Each row was made from one path, in order. Every step used is in the known rows, and no mark comes twice. Write each row's path.
Known rows
U Q M R E Z: [ 0.20 -1.04 -0.63 -2.22  0.26 -0.33  3.86 -0.81 -1.71  2.99  0.37 -1.81
 -0.23 -0.22 -1.74 -1.84  0.12 -6.80  2.89 -1.06 -0.99 -3.10  0.34 -0.08
  3.09 -0.79]
E R M Q U D F B: [-2.17  1.29 -0.12  0.72 -0.53  0.20  1.35  0.40  1.77  0.48  1.20  1.64
 -0.21 -0.43 -1.91 -2.62  2.20 -2.89 -2.29  0.26  0.82 -2.67 -2.16 -0.72
  3.70 -4.44]
D U Q M: [ 0.11  2.98 -0.58 -2.39  1.53 -0.29  0.02  0.85  0.89  0.70  0.55 -3.91
  0.00 -1.40  1.55 -3.86  0.83 -1.80  1.28  0.69 -0.32 -1.54  1.17 -1.44
  1.40 -0.68]
M R E Z K: [ 2.19 -1.94  0.77 -0.98 -1.26 -0.75  3.48 -1.50 -1.98  1.68  0.30  1.27
  2.17 -0.42 -0.74 -0.99 -1.51 -6.60  3.83  0.19 -2.22 -1.68  1.10  0.53
  3.70 -1.51]
K Z E R M: [-0.97  1.37  1.26 -1.84 -3.33  0.11  2.74 -2.40 -2.72  0.90 -0.30  0.94
 -1.24 -0.94 -0.77 -1.33  1.29 -4.91  0.43  0.74 -0.63 -3.85  0.70  0.65
  1.02 -2.07]
E R M Q U D: [-0.10  0.17  0.85 -0.81 -1.48  1.23  0.60 -0.57  0.49 -0.70  1.15  2.52
  0.72  1.32 -1.69  0.00  3.31 -4.22  3.17  1.83  0.97 -1.33  0.65 -1.05
  4.22 -2.60]
W B F D U Q M R E: [ 0.36  1.04  2.23 -2.69  0.30 -0.21  3.75  0.48  0.49  2.43 -0.87 -3.62
 -0.82  2.38 -1.40 -2.87  0.79 -6.33  0.03  1.26 -0.14 -2.00 -0.70 -0.94
 -0.29 -2.88]
R E: [ 1.39 -0.62  0.51 -1.26 -0.75  0.44  2.51  0.00 -2.81 -0.08 -0.51 -1.02
 -0.33  1.85  0.29  0.88 -0.50 -3.88  0.89  0.23 -1.25 -0.55 -0.55 -0.89
 -1.19 -1.71]
F D U: [-0.51 -0.87  0.38 -0.83  1.42  0.35 -0.83 -0.41  4.03  1.46 -0.73 -0.77
 -0.54  2.32  2.60 -1.26 -0.22  1.32 -0.07  1.03  0.30  0.36 -0.24 -0.23
  2.32 -2.18]
E Z: [-1.08 -1.48 -0.99 -0.15  1.35 -0.32  0.81 -0.88 -0.10  2.19 -0.91  0.58
  0.56 -1.05 -0.54 -0.89 -1.42 -0.55  1.24 -1.70 -0.64 -1.72 -0.21  1.07
  3.64  0.91]
Q U D F: [-1.68  1.28  1.23 -0.37 -1.11  0.57 -1.49  1.48  2.28 -0.35  1.95  0.56
  2.03  1.45 -0.24 -0.48  2.76 -1.66 -0.63  0.19  0.18 -0.11 -0.09 -1.47
  2.65 -2.91]
K Z E R M Q: [-2.59  0.86 -1.05 -2.87 -1.65  1.02  4.14 -1.32 -1.95  2.74 -0.70  0.16
 -0.76 -1.23 -1.77 -1.86  1.60 -4.33  2.12  1.04  0.09 -3.44  1.80  0.71
  3.05 -1.83]
B F D: [-2.55  1.06  0.98  0.24  0.45  1.74 -0.29 -0.08  2.13  0.73 -3.38 -0.41
  0.10  0.86  0.65 -0.47  1.16 -0.20 -1.59  0.76  0.32  0.32 -2.67 -0.12
  2.45 -2.96]
B F D U Q M R: [-1.14  1.82  1.13 -2.33  0.37 -0.66  0.42  0.42  3.06  2.27  0.20 -3.01
 -1.23  0.21 -0.88 -3.40  2.64 -4.21  0.10  1.05  1.21 -1.49  0.42 -0.60
  2.12 -1.81]
R M Q U D F B: [-2.69  1.74 -0.71  1.11  0.22  0.51  1.17  0.52  2.34  0.05  0.49  1.21
  0.25 -0.80 -1.04 -2.62  1.65 -2.16 -1.90  0.45  0.31 -2.44 -2.11 -0.44
  2.32 -4.15]
Z E: [ 0.16  0.65  0.53 -0.55 -1.32  1.02  2.54 -0.40 -2.06  0.24 -0.85 -0.87
  0.16  1.90  0.13 -0.20 -1.01 -0.48  3.31  1.49 -0.06 -1.32  0.88 -1.32
 -0.93 -1.73]
B F D U Q M: [-1.45  3.68  0.08 -2.45  1.80  0.40 -0.44  0.87  2.09  1.08 -1.48 -4.20
  0.12 -1.08  1.98 -4.22  1.35 -1.89  0.32  0.97 -0.20 -1.25 -0.42 -1.55
  2.88 -2.46]
B F: [-1.29  1.93  1.45 -1.22  0.65 -0.35 -1.52  1.44  0.20  0.10 -2.87 -1.01
  0.23 -0.35 -0.15 -1.10 -0.49 -0.71 -1.79 -1.32 -0.19  0.23 -1.48  0.11
  1.01 -0.79]
U D F: [-2.68  1.46  0.79  0.89 -1.78  1.47 -0.09  1.17  2.25 -0.25  2.21  0.31
  2.19  0.72 -0.35 -0.98  2.61 -0.93 -1.40 -0.10 -0.62 -0.65  0.07 -1.17
  2.46 -3.64]
F D U Q M R E Z: [-0.34 -1.44 -0.45 -2.50  0.85 -0.04  3.60 -1.13  0.46  3.88 -0.20 -2.21
 -0.50  1.03 -0.31 -2.42  0.18 -6.09  2.83 -0.37 -0.80 -2.97 -0.02 -0.27
  4.40 -2.03]
B F D U: [-1.43  0.35  1.31 -1.63  1.66  0.09 -1.76  0.46  4.13  1.63 -2.66 -1.44
 -0.43  2.09  2.60 -1.86 -0.61  1.00 -1.28  0.17  0.15  0.44 -1.21 -0.08
  2.90 -2.69]
M R E: [ 1.74 -1.69  1.29 -1.61 -1.74 -0.45  3.04 -0.34 -1.74  0.95  0.94 -0.65
 -1.30  2.69 -1.80  0.72  0.63 -5.99  0.98  0.56 -0.28 -1.11  0.09 -0.41
 -1.44 -1.39]
K Z: [-1.27 -1.06 -0.16 -0.65  0.84 -0.56  1.00 -1.91  1.71  2.21 -0.71  0.80
  0.03 -1.38 -0.13  0.56  0.15 -0.19 -0.70 -1.20  0.93 -1.44  2.38  3.03
  0.14  1.25]
W B F D U Q: [-1.64  1.17  0.09 -2.39  1.79  0.40  1.21  1.31  4.48  1.36 -0.52 -3.69
  0.52  0.66  0.58 -2.87 -0.84 -0.23  0.02 -2.14 -0.34  1.32  0.18 -0.96
  3.27 -3.33]

Write each row's path
[-2.63  1.89  0.74 -1.59 -2.39  0.94 -0.24  1.29  0.90  0.40  2.18  0.92
  1.32  0.65 -1.43 -1.64  4.20 -4.21 -0.39  0.72 -0.05 -1.38 -0.21 -1.60
  4.74 -3.91]
E R M Q U D F
[-1.48  1.12 -0.56 -3.03  1.14  0.60  0.01  1.21  4.15  0.75 -0.31 -3.66
  0.15  0.78  1.56 -2.24 -0.10 -1.01  0.75 -2.26 -0.47  1.52  0.50 -1.42
  4.39 -4.02]
B F D U Q
[ 1.06 -0.87 -0.08  0.01 -0.13 -0.45  1.35 -1.16 -0.80  1.12 -0.36  1.61
  3.05 -2.22  0.40 -1.46 -1.95 -2.75  3.15 -0.16 -2.02 -0.95  0.97  0.81
  4.75 -0.62]
E Z K
[-1.40  2.06  2.41 -0.37  1.65 -0.74  0.22  1.68  0.80  1.17 -3.17 -1.16
  0.76 -0.27 -1.89 -2.11 -1.61  0.52 -2.96 -1.03  0.11 -0.17 -1.79  0.83
 -0.88  0.32]
W B F
[ 2.09 -1.17  0.28 -0.65 -0.66 -0.13  3.08 -1.24 -2.58  1.09 -0.56  1.15
  2.89 -1.00  0.52 -0.89 -2.38 -5.25  3.66 -0.05 -2.88 -1.39  0.67  0.32
  3.96 -1.68]
R E Z K
[-0.34  0.87  0.41 -1.74 -0.12 -0.44  1.06 -0.39  2.99  2.17  1.63 -2.44
 -1.39  0.50 -0.76 -2.91  2.99 -3.89  1.04  1.83  1.27 -1.51  1.17 -0.72
  1.52 -1.37]
F D U Q M R
[ 2.00 -0.11  0.13 -1.73 -0.97 -0.43  4.06 -1.02 -2.30  1.71  0.73 -0.52
  2.35 -1.75 -0.58 -2.54 -0.59 -8.03  4.59  0.41 -2.40 -2.36  1.66 -0.26
  4.24 -1.94]
U Q M R E Z K
[-2.57  1.79 -1.90 -1.67 -0.39  1.22  2.06 -0.09 -1.33  0.93 -0.88 -0.41
 -0.22 -2.02 -0.87 -2.04  1.49 -3.05  1.32  1.11 -1.07 -1.77  0.11  0.20
  1.52 -1.16]
R M Q
[-2.59  2.22  1.02 -1.89 -3.01  1.32  0.96  1.03 -0.03  0.63  1.65  0.49
  1.40  1.60 -1.38 -1.77  3.61 -4.50  1.24  1.53 -0.16 -2.02  0.28 -2.28
  4.27 -4.75]
Z E R M Q U D F
[-0.32  1.73  1.29 -1.46 -3.83  0.47  2.26 -1.43 -3.62 -0.13 -0.08  0.52
 -1.25 -0.23 -0.86 -1.62  1.23 -4.70  0.72  1.31 -1.18 -3.09 -0.46 -0.92
  0.92 -2.75]
Z E R M
[-1.02 -0.43  0.38 -3.25  1.14 -0.16  2.73 -0.42  0.64  3.91 -1.57 -2.69
 -0.39  0.91 -0.39 -2.91 -0.17 -6.45  1.86 -1.04 -0.90 -2.86 -0.62 -0.19
  4.87 -2.54]
B F D U Q M R E Z
[ 0.12  1.36  0.23 -1.33 -0.76 -0.86  1.46  0.06  0.73  1.39  2.19 -2.02
 -1.09 -0.86 -2.23 -2.31  2.86 -4.55  1.13  1.09  1.15 -1.72  1.42 -0.53
  0.25 -0.01]
U Q M R
[-2.15  1.01 -1.17 -2.17 -1.31  0.75  2.20 -0.21 -1.89  1.46  0.10  0.22
 -0.80 -1.57 -1.84 -1.92  2.07 -3.95  0.82  0.84 -0.34 -1.98  0.06 -0.23
  3.35 -1.54]
E R M Q
[ 0.08  0.54  1.16 -1.17 -2.00  1.62  1.86 -0.71 -0.54 -0.66  0.75  2.03
  0.74  2.25 -1.68 -0.14  2.81 -4.50  4.81  2.48  0.87 -1.81  1.21 -1.66
  3.71 -3.40]
Z E R M Q U D
[ 1.53  0.50  0.67 -2.40 -1.30 -0.14  3.64 -0.01 -2.09  0.97  1.32 -2.53
 -1.18  1.23 -1.67 -1.07  1.82 -7.52  1.87  1.03 -0.49 -1.98  0.57 -1.28
 -0.94 -1.86]
U Q M R E
[-0.62  2.78 -0.66 -1.78  1.44  0.72  0.50  0.12  1.99  1.12  0.04 -3.61
 -0.08 -0.83  1.95 -3.71  1.63 -1.46  1.19  1.54 -0.07 -1.41  0.36 -1.59
  2.31 -2.00]
F D U Q M
[-0.43  1.46  1.13 -1.16 -3.01 -0.12  0.60 -1.17 -2.37 -0.30  0.49  1.06
 -1.29 -1.50 -0.90 -1.51  1.88 -4.48 -1.30  0.31 -0.95 -2.36 -1.07 -0.06
  1.45 -1.56]
E R M
[ 1.16 -0.48  1.48  0.53 -0.30  0.69 -0.97 -0.38  1.79 -1.64  0.94  2.20
  1.26  2.16 -0.36  1.21  1.84 -1.55  2.75  1.14  1.14  0.03  0.72 -0.83
  1.83 -1.37]
Q U D
[ 0.34  1.11  0.48 -2.36 -0.09 -1.48  0.68  0.35  1.94  1.98  2.15 -2.66
 -1.33 -0.19 -1.13 -3.13  2.28 -3.97  1.09  0.98  1.04 -1.63  1.77 -0.53
  0.87 -0.13]
D U Q M R
[ 0.39 -1.37 -0.31 -3.13  0.89 -1.06  3.10 -0.53 -0.57  3.42  0.37 -2.29
 -0.40  0.46 -0.65 -2.47 -0.62 -6.23  2.98 -1.33 -1.05 -3.08  0.92 -0.15
  3.58 -0.95]
D U Q M R E Z
[-0.68 -0.03  1.06 -1.56 -1.65  1.43  2.39 -1.72  0.33  0.63  0.46  2.43
  0.74  1.51 -1.59  0.11  2.78 -4.50  4.49  1.89  1.34 -2.62  2.32 -0.12
  3.84 -2.80]
K Z E R M Q U D
[ 0.83 -0.50  1.69 -1.33 -2.61  0.10  2.26 -0.47 -2.59  0.86  0.84  0.34
 -0.96  2.37 -1.48 -0.22  0.23 -1.87  1.98  0.72  0.91 -1.39  0.73 -1.53
  2.15 -1.93]
Z E R
[-0.31  3.30 -0.93 -1.33  0.58  0.41  0.98  0.45 -0.61  0.06  0.61 -3.18
  0.31 -2.35  0.28 -2.92  1.82 -2.51  1.32  0.93 -0.33 -1.56  0.50 -1.45
  0.79 -0.61]
U Q M
[ 0.01  0.99 -0.08 -3.92 -0.80 -0.33  0.82  0.03 -2.48  1.06 -0.72  0.21
 -0.74  0.83 -1.27 -0.94  1.33 -4.56  3.44  1.94  0.83 -1.27  0.15 -1.39
  2.32 -1.22]
Z E R M Q U
